Every row comes from one small tree of marks. The marks that hang from a mark follow it in brackets, in the order of their numbers. Every link used is in the known rows. Which tree was each row made from?
In the rows, zero is written as 128.
Known rows
z433{z634{z59{z589} z920}}: [125,164,82,169,121,165,144,112,121,123,182,126,153,143,126,135,131,142,134,100,140,143]
z852{z59{z589} z433 z920}: [137,137,125,154,125,84,158,172,107,128,153,137,136,146,104,142,83,131,95,74,106,102]
z433{z852{z920}}: [136,136,114,168,123,117,152,123,113,118,168,155,140,179,110,134,95,101,94,78,123,118]
z609{z433{z852}}: [119,145,145,148,124,131,130,118,166,119,169,152,142,162,132,102,102,124,143,124,109,100]
z634{z59{z609} z920}: [144,139,111,141,116,129,116,123,159,118,168,124,108,156,98,115,132,122,154,93,117,153]
z609{z433{z852{z920}}}: [129,146,131,163,113,121,156,127,147,116,174,166,151,183,128,117,90,109,118,100,112,101]
z852{z920}: [139,123,116,139,121,115,152,138,103,121,151,149,137,177,117,125,95,123,109,84,125,120]
z433{z634 z852{z59{z609} z920}}: [136,131,93,170,137,101,140,100,134,116,186,159,144,161,89,123,85,112,69,71,134,117]
z59{z589 z609}: [152,147,101,161,108,132,121,159,125,125,149,117,107,146,114,108,82,140,149,98,82,118]
z433{z634 z852{z59 z920}}: [119,124,99,163,155,106,145,100,120,122,187,165,167,162,102,123,103,115,63,82,156,111]
z40{z852}: [131,117,159,112,136,107,169,137,144,144,166,147,120,189,138,127,99,136,136,96,114,113]
z634{z59{z589 z609{z433}} z920}: [142,175,114,165,100,151,124,146,179,122,177,120,119,147,123,101,118,138,185,115,85,132]
z609{z433{z634{z59} z852} z920}: [120,144,161,136,115,146,143,80,179,109,186,157,161,152,149,125,136,146,147,127,155,126]
z634{z59{z589} z920}: [134,162,104,165,125,149,128,145,124,129,170,118,129,145,117,122,141,136,154,104,116,142]
z40{z634 z852{z433 z920}}: [137,109,178,94,91,71,224,134,143,130,131,158,124,237,132,197,70,100,81,64,83,110]
z433{z634}: [121,118,109,130,127,135,140,97,118,129,160,144,149,158,130,121,100,145,109,101,146,121]
z40{z634}: [129,104,145,107,124,107,135,119,140,117,135,133,127,188,122,123,108,126,114,122,106,119]
z852{z59 z433{z634} z920}: [119,114,122,125,129,86,164,109,115,132,161,160,157,155,105,157,86,127,59,64,150,109]
z40{z609{z433} z852{z59{z589}}}: [111,116,158,114,149,90,146,171,175,141,196,130,127,167,151,91,86,158,178,147,69,94]
z852{z59}: [121,107,139,119,165,91,107,141,140,136,163,141,128,142,108,89,124,146,121,120,140,115]
z609{z433{z634} z920}: [99,122,174,102,110,117,157,96,162,125,168,155,143,157,151,104,102,167,137,139,131,109]
z59{z589 z609{z433 z920}}: [132,149,164,134,88,116,140,163,175,117,159,127,103,147,133,89,79,165,179,136,64,108]

Write each row's tree
[156,102,204,79,100,93,167,131,193,121,148,137,92,206,137,151,122,140,148,108,93,145]
z40{z634{z59{z609{z920}}} z852}
[127,127,120,160,159,90,134,139,125,124,183,156,142,163,93,115,111,107,86,87,136,110]
z433{z852{z59 z920}}
[117,159,135,173,155,116,117,155,168,124,180,144,144,133,120,85,108,136,146,137,104,87]
z609{z433{z852{z59{z589}}}}
[151,155,95,196,135,101,131,165,125,117,178,138,123,156,85,109,84,113,103,80,95,109]
z433{z852{z59{z589 z609} z920}}
[146,136,158,132,124,74,159,174,162,147,157,127,95,159,113,141,67,141,128,73,79,100]
z40{z852{z59{z589 z609} z433}}
[122,138,174,129,128,88,120,172,191,130,173,130,101,131,116,69,96,174,167,148,80,99]
z852{z59{z589 z609{z433 z920}}}
[93,137,124,129,135,101,133,104,196,133,194,148,130,154,102,80,97,143,122,126,121,112]
z852{z59{z609{z433{z634{z920}}}}}
[146,167,69,176,103,158,134,115,134,123,180,120,134,144,112,131,113,140,139,88,120,146]
z433{z634{z59{z589 z609} z920}}
[94,148,97,168,122,127,156,79,136,133,197,142,144,167,107,131,108,110,89,95,131,123]
z433{z634{z920} z852}
[126,163,100,165,92,144,160,111,122,130,167,123,149,143,124,176,115,134,113,74,133,135]
z852{z433{z634{z59{z589} z920}}}
[102,149,178,152,145,94,129,157,179,122,187,142,127,132,124,80,110,155,145,154,98,90]
z609{z433{z852{z59{z589}}} z920}
[136,137,108,160,154,100,135,171,100,127,163,140,141,143,108,105,99,140,109,98,117,108]
z852{z59{z589} z920}
[127,122,166,105,126,106,180,117,174,135,166,139,120,215,134,157,144,113,130,108,111,143]
z40{z634{z59 z920} z852}
[149,151,101,155,98,157,146,110,115,122,144,129,157,130,134,175,108,148,122,73,139,126]
z852{z433{z634{z59{z589}}}}
[131,126,110,135,88,113,182,103,101,125,148,157,154,176,122,177,72,127,70,57,140,116]
z852{z433{z634} z920}
[116,138,115,136,97,130,156,87,141,128,170,139,143,149,118,170,129,127,105,75,152,140]
z852{z433{z634{z59 z920}}}
[120,107,187,96,145,67,169,149,160,150,161,150,116,167,121,148,99,135,105,86,123,100]
z40{z852{z59 z433}}
[140,155,102,171,96,133,161,92,159,106,178,168,154,182,121,124,64,113,102,83,106,104]
z59{z609{z433{z634 z852{z920}}}}
[152,141,118,159,104,80,148,177,127,124,150,134,113,145,89,140,67,126,99,63,88,105]
z852{z59{z589 z609} z433 z920}
[148,114,163,114,120,55,187,158,159,142,162,154,102,185,101,158,68,118,93,48,100,108]
z40{z852{z59{z609} z433 z920}}
[121,150,114,165,117,134,165,89,140,115,183,174,173,183,135,129,80,116,99,94,131,101]
z609{z433{z634 z852{z920}}}
[175,150,97,162,111,155,105,152,132,117,150,117,120,134,119,117,115,144,171,91,107,139]
z634{z59{z589 z609}}
